What can hang from each mark:
serulu: mati nesam pava
zilis: sadu
sadu: keli nesam zilis
nesam: nazomar
keli: sadu
kiraf: nazomar sadu serulu
nazomar: kiraf
dupot: serulu
guton: mati
pava: serulu
mati: guton serulu

Each row was made from one small tree. Brackets hold a mark, then the marks that hang from it, in alphabetical order. Every link used is in the known rows. Write each row's tree.
Known rows:
(nazomar (kiraf sadu (serulu (mati guton) nesam pava))): [-37.6  24.9 -29.3  34.6   2.0  -5.7 -18.7 -42.8  30.6  11.8  46.5 -42.3
  -0.7 -19.6  13.1 -18.9  27.0  39.3  28.6  19.7  31.3 -20.4  -7.3]
(serulu nesam): [-14.9   5.6 -25.0   2.5  -8.0  -0.2  15.9 -17.0  25.1   6.7  33.3 -32.2
  38.0 -32.1  17.4 -23.8   7.9  16.7   3.5  41.4  12.2 -32.2 -26.8]
(guton (mati (serulu (nesam (nazomar (kiraf sadu))) pava))): [ -8.2  15.8 -25.8 -13.9  -8.5  -4.3   4.3 -29.7  21.6   5.6  31.6 -40.2
  -3.1 -17.2  28.7   0.6   4.3  34.4  11.4  29.7  26.2 -28.7 -14.9]
(pava (serulu mati)): [-14.9   1.5 -39.6   7.1 -24.0  17.1  16.7 -19.4  27.1  -4.2  40.8 -37.8
  18.0 -14.4  17.9 -27.7  19.8  45.3  29.6  40.3  40.1 -15.9 -25.7]
(zilis (sadu keli (nesam nazomar))): [-54.1   3.8 -26.5  25.6  -7.8 -36.7  15.7  19.2 -18.9  12.9   9.9 -21.6
  16.2 -26.1 -10.7  27.0  -6.8  34.9 -40.0  34.2  20.4 -29.1 -25.0]
(pava (serulu mati nesam)): [-12.9   7.5 -26.8   4.9 -17.4  29.6  18.8 -16.3  32.2   0.4  37.6 -39.7
  11.5  -2.9  10.8 -38.6  20.1  30.5  44.2  39.2  21.3 -18.9 -28.2]
(dupot serulu): [ -0.6   2.7 -46.5   1.0 -37.8  -2.9   3.8 -12.1  32.5   5.2  35.3 -23.3
  52.8 -54.5  32.1 -23.8  19.0  60.6 -15.0  42.7  18.7 -40.7  -8.6]
(mati guton (serulu (nesam (nazomar (kiraf sadu))) pava)): [-26.6  14.6 -15.7  10.7   2.4   8.0  -2.5 -48.6  23.8  12.7  25.9 -43.7
 -37.8 -30.3  -9.6  -9.2 -14.9  26.9  17.5  15.6  10.8 -53.2 -27.9]
(sadu nesam): [-12.2  -3.0 -43.7  -5.3 -11.5 -25.6  30.9  11.4   7.3  -2.7  14.1 -23.2
  55.6 -59.3  26.1 -17.1  12.4  21.0 -21.0  52.0  26.2 -37.5 -20.5]
(nesam (nazomar (kiraf (sadu keli) serulu))): [-41.6  23.9 -35.3  29.6 -12.3 -33.7 -15.2 -21.9   8.4  14.0  36.0 -32.9
   1.3 -48.0  11.3  20.5   3.5  61.8  -7.8  17.7  33.3 -31.1   1.9]
(dupot (serulu (mati guton) (nesam nazomar) pava)): [ -1.6  35.5 -59.1  -5.6  -6.3  29.3 -15.9 -15.1  48.5  22.0  28.7 -38.4
   0.5  -5.4   0.6 -19.8   1.7  63.3  43.9  23.6  21.2 -31.8 -12.7]
(dupot (serulu (mati guton) (nesam (nazomar kiraf)) pava)): [ -2.4  41.4 -57.8   3.6 -10.1  21.9 -24.5 -18.0  51.4  19.3  29.0 -41.4
  -0.9  -4.5  -4.7 -10.4   1.5  63.8  49.6  23.0  28.1 -34.2  -1.8]
(dupot (serulu mati pava)): [  2.0  18.2 -61.1 -12.9 -20.3  18.6 -15.3 -13.9  43.8   9.1  33.8 -39.4
  38.9 -23.4  25.0 -29.9  15.2  71.2  11.7  37.5  42.8  -7.4  -6.2]
(sadu keli nesam zilis): [-66.2 -24.1 -24.2   5.7 -11.5 -31.5  42.4  44.3  -7.3 -13.1   4.7 -39.8
  23.7 -52.2  27.3 -14.4  -0.9  26.3 -32.3  49.0  28.5 -41.2  -2.2]
(keli (sadu nesam)): [-47.0 -12.7 -28.1  -1.7  -0.1 -26.0  43.0   3.6  -0.7   0.4  12.6 -38.0
  31.0 -62.9  30.4 -20.2   6.3  33.7 -23.3  35.1  22.6 -38.3  -6.6]
(serulu mati (nesam nazomar)): [-13.5  36.1 -58.4  -7.4   8.8  14.0   7.9  -5.2  26.0  21.8  20.8 -39.5
  20.1 -11.5   2.7  -3.9 -10.8  42.2  45.2  29.7  25.8 -11.0 -21.1]
(pava (serulu (mati guton) (nesam (nazomar kiraf)))): [-19.6  23.9 -35.2  23.2 -13.7  19.7   8.1 -24.0  34.7   6.5  35.8 -39.9
 -21.8   3.2 -11.4  -8.4   5.8  37.3  66.3  25.6  25.6 -43.1 -20.9]
(kiraf (serulu mati (nesam nazomar) pava)): [ -9.3  33.6 -60.0  -2.1   6.2  20.5 -23.0 -20.0  28.9  18.8  41.4 -54.3
   8.5 -10.4  17.4 -33.3  14.2  44.1  36.6  27.0  41.8  -0.3  -2.8]
(serulu (mati guton) (nesam (nazomar (kiraf sadu))) pava): [-30.5  44.1 -45.3  11.0  24.0  10.0 -19.9 -33.5  38.4  23.8  29.0 -46.4
 -27.7   7.2 -19.6   7.5 -10.8  41.4  60.8  11.6  38.3 -19.1 -23.0]
(guton (mati (serulu (nesam nazomar) pava))): [  3.5  11.1 -36.7 -24.7 -10.9   7.1  10.4 -22.5  21.7   3.4  31.0 -42.5
   3.9 -10.0  32.6 -10.0  -0.2  29.8  10.9  37.7  29.3 -27.1 -17.4]
(pava (serulu (mati guton) (nesam nazomar))): [-18.1  18.7 -37.3  14.2 -10.7  27.5  16.5 -20.9  32.0   9.4  36.3 -37.7
 -20.5   2.6  -6.5 -17.7   6.0  37.2  60.7  26.1  19.2 -40.6 -31.8]
(pava (serulu (nesam nazomar))): [ -9.7   7.0 -21.5   5.0 -21.6  13.0  11.2 -18.6  28.7   3.6  39.4 -36.9
  -1.4 -25.5   2.1 -19.0  11.8  27.1  29.1  33.7  17.1 -41.7 -26.3]
(nesam (nazomar (kiraf (sadu keli) (serulu pava)))): [-39.5  25.6 -35.0  24.2  -6.3 -28.8 -28.1 -26.3  14.2  13.4  38.2 -39.5
  -7.0 -40.5   7.1  18.0   3.2  60.8  -5.3  16.0  43.9 -22.6   2.7]
(kiraf nazomar (sadu keli nesam zilis) (serulu pava)): [-71.1 -21.4 -22.7  30.5  15.4 -25.7 -16.9   8.3 -16.1   1.7  33.6 -25.8
 -17.0 -50.6  37.7 -39.6  44.6  33.3 -40.2  15.8  12.2 -19.9   4.5]

Which tree is each row?
[-23.9  15.5 -59.9   4.8   8.7  10.2  -4.7 -34.2  33.2   7.3  38.1 -44.3
   4.5   3.1   7.2 -14.6  -0.2  45.7  28.3  30.3  59.6  -9.5 -30.1] : (serulu (mati guton) pava)
[-67.0   4.1 -29.8  33.4  -9.2 -31.9  10.2   9.9   2.0  -1.6  22.8 -41.5
  16.0 -48.0  30.0 -11.5  23.3  48.1  -3.9  30.9  33.1 -22.0  14.2] : (nazomar (kiraf (sadu keli nesam zilis) (serulu mati)))
[-66.1  -5.7 -16.5  36.9 -15.9 -42.7  10.0   5.0  -0.1  -4.9  27.1 -37.6
  16.8 -64.0  31.0 -10.2  25.9  38.6 -23.7  32.5  26.7 -38.1  12.6] : (nazomar (kiraf (sadu keli nesam zilis) serulu))
[-15.7  16.2 -25.0   8.2  -2.7  11.8  -4.4 -44.7  26.0   7.5  25.8 -48.6
 -32.2 -22.1 -10.6 -11.6 -19.9  23.8  22.2  23.1  21.1 -55.1 -19.6] : (mati guton (serulu (nesam (nazomar kiraf)) pava))
[-45.2  -0.3 -38.7  -5.3   3.8 -28.3  35.8   7.3  -2.6   8.5   8.8 -39.4
  17.4 -65.6  19.8  -2.7  -5.3  42.3 -14.6  27.6  25.6 -40.9  -3.3] : (keli (sadu (nesam nazomar)))
[-33.0   6.7 -46.0  17.6  -6.4 -37.2  15.2   7.8 -10.0  16.6  15.0 -22.2
  32.8 -48.4  -7.2  24.5   0.6  26.5 -25.9  37.6  27.5 -34.8 -28.5] : (zilis (sadu (nesam nazomar)))
[-75.9 -12.2 -39.4  36.2  15.6 -19.0   3.1  22.3 -22.1   6.3  23.7 -18.7
  -4.8 -42.5  42.7 -36.4  41.5  46.1 -19.5  16.3   4.0 -13.5   5.5] : (kiraf nazomar (sadu keli nesam zilis) (serulu mati))
[-64.7   3.1  -4.7  34.8  -6.7 -20.9 -15.6 -19.6  17.8   0.8  42.7 -52.4
  -5.2 -37.6  20.9 -18.3  22.9  34.7  -4.6  23.9  30.6 -23.4   9.2] : (nazomar (kiraf (sadu keli zilis) (serulu nesam pava)))
[-10.8  -0.5 -56.1  25.6   1.5  -5.8 -43.9 -36.2   8.8   3.6  58.9 -26.8
  11.9 -29.9  34.2 -40.0  41.8  33.0 -16.8  26.0  39.2 -13.0   3.1] : (kiraf nazomar (serulu pava))
[-59.1   7.7 -24.3  21.6  10.3  -5.5   5.7  -6.1   4.1   9.9  27.6 -31.5
 -12.1 -12.9  26.5 -35.3  28.8  52.4  -7.9  18.8  17.8 -10.5 -20.0] : (kiraf (sadu keli nesam) (serulu (mati guton) pava))
[-52.1  16.0 -17.1  17.4  -0.5 -19.4   4.4  -3.3  16.0  12.6  23.0 -40.8
  -3.5 -39.0  -0.9  13.2  -9.7  34.4  10.9  23.2  15.7 -39.7  -8.1] : (serulu (nesam (nazomar (kiraf (sadu keli zilis)))))
[-75.2   3.4 -40.5  15.6   5.4 -19.8  21.8  28.7 -10.3  12.5  15.2 -39.9
  -1.9 -54.6  33.6 -17.4  16.8  59.5  -5.7  21.0  18.3 -17.1   0.5] : (kiraf (sadu keli (nesam nazomar) zilis) (serulu mati))
[-12.1  25.5 -36.0   9.7 -16.1  19.9   3.0 -15.7  33.3   5.2  33.5 -43.6
  -3.3  -5.0  -4.2 -11.6   8.1  38.9  58.5  30.9  31.3 -24.9 -14.1] : (pava (serulu mati (nesam (nazomar kiraf))))
[-55.9  14.9 -37.7  30.5 -11.1 -36.4 -10.1 -11.2   6.8  10.7  34.6 -42.0
  -4.0 -59.4  13.7  19.9   1.3  58.5  -5.0  19.0  38.9 -35.7   9.1] : (nesam (nazomar (kiraf (sadu keli zilis) serulu)))
[-38.5  13.7 -38.9  37.3  29.4  13.5 -32.6 -43.1  13.3  22.8  52.9 -20.3
 -25.6  -6.4  21.5 -45.6  46.5  35.4  20.2   2.4   1.9 -11.6 -20.8] : (kiraf nazomar sadu (serulu (mati guton) nesam pava))
[-67.9  -9.3 -41.7   5.0   2.4 -41.1  35.6  19.8  -2.4   1.0   6.4 -55.8
   7.5 -81.8  18.4   6.0  -9.5  38.1  -5.3  29.0  41.4 -51.8  18.1] : (keli (sadu (nesam (nazomar kiraf)) zilis))
[-52.1   6.1 -20.0  18.9  -5.0 -29.1  13.0   7.2  -9.1  13.2  23.1 -21.2
   6.1 -56.7  31.1 -15.0  23.6  51.7 -33.9  21.7   2.2 -28.9 -11.6] : (kiraf (sadu keli (nesam nazomar)) serulu)
[-21.0  23.3 -43.4   1.9  17.4  26.4  -1.9 -29.9  39.5  12.8  34.0 -47.5
  -3.6  18.3  -1.0 -27.7   0.3  27.2  47.4  28.7  35.6 -14.2 -32.5] : (serulu (mati guton) nesam pava)
[-46.1   5.3 -37.7   3.6   0.7 -35.7  27.1   3.5   0.4   6.0   8.7 -41.9
  16.7 -64.5  14.8   6.9  -5.6  42.4  -8.7  27.6  32.7 -43.4   7.3] : (keli (sadu (nesam (nazomar kiraf))))
[-20.6  -4.7 -16.7  12.3 -13.0  14.1  31.2 -37.4  16.5   3.1  26.0 -33.1
  -3.9 -31.7  10.7 -34.1  -6.7  16.0   4.4  33.3  -5.8 -62.4 -34.5] : (mati guton (serulu nesam))
[-58.7 -11.5 -12.4  35.3   7.7 -25.7  -7.6 -21.1  -9.1   9.0  37.0   0.0
  -0.8 -31.4  23.1  -5.6  23.3  45.9 -43.9  12.7  -1.4 -19.8 -27.9] : (kiraf nazomar (sadu keli))
[  2.5  17.2 -35.8 -16.5 -13.6   0.0   2.1 -25.5  23.6   0.6  31.0 -45.1
   3.1  -9.8  27.6  -0.9  -1.1  30.6  16.5  37.8  36.1 -29.7  -6.4] : (guton (mati (serulu (nesam (nazomar kiraf)) pava)))
[-58.2   2.7 -33.3  43.6   9.8  -6.6 -18.7 -19.0 -10.7  14.7  44.0  -9.6
  -4.6 -15.7  38.6 -30.6  41.3  62.2 -18.8   7.8   3.7   2.6  -8.7] : (kiraf nazomar (sadu keli) (serulu mati))
[-17.7  16.6 -57.4  32.5  19.1  21.4 -36.4 -34.8  18.1  13.5  52.2 -29.0
 -13.4   9.7  19.2 -49.5  37.0  28.2  29.6  17.1  21.8 -15.2  -5.1] : (kiraf nazomar (serulu (mati guton) nesam pava))
[-28.6   7.2 -19.0  -9.9  -0.5   4.2  -4.4 -26.2  19.9   7.4  21.2 -58.6
 -14.6 -55.4   4.2 -15.2 -13.5  27.1   9.2  25.0  24.5 -30.4 -10.0] : (mati (serulu (nesam (nazomar (kiraf (sadu zilis)))) pava))
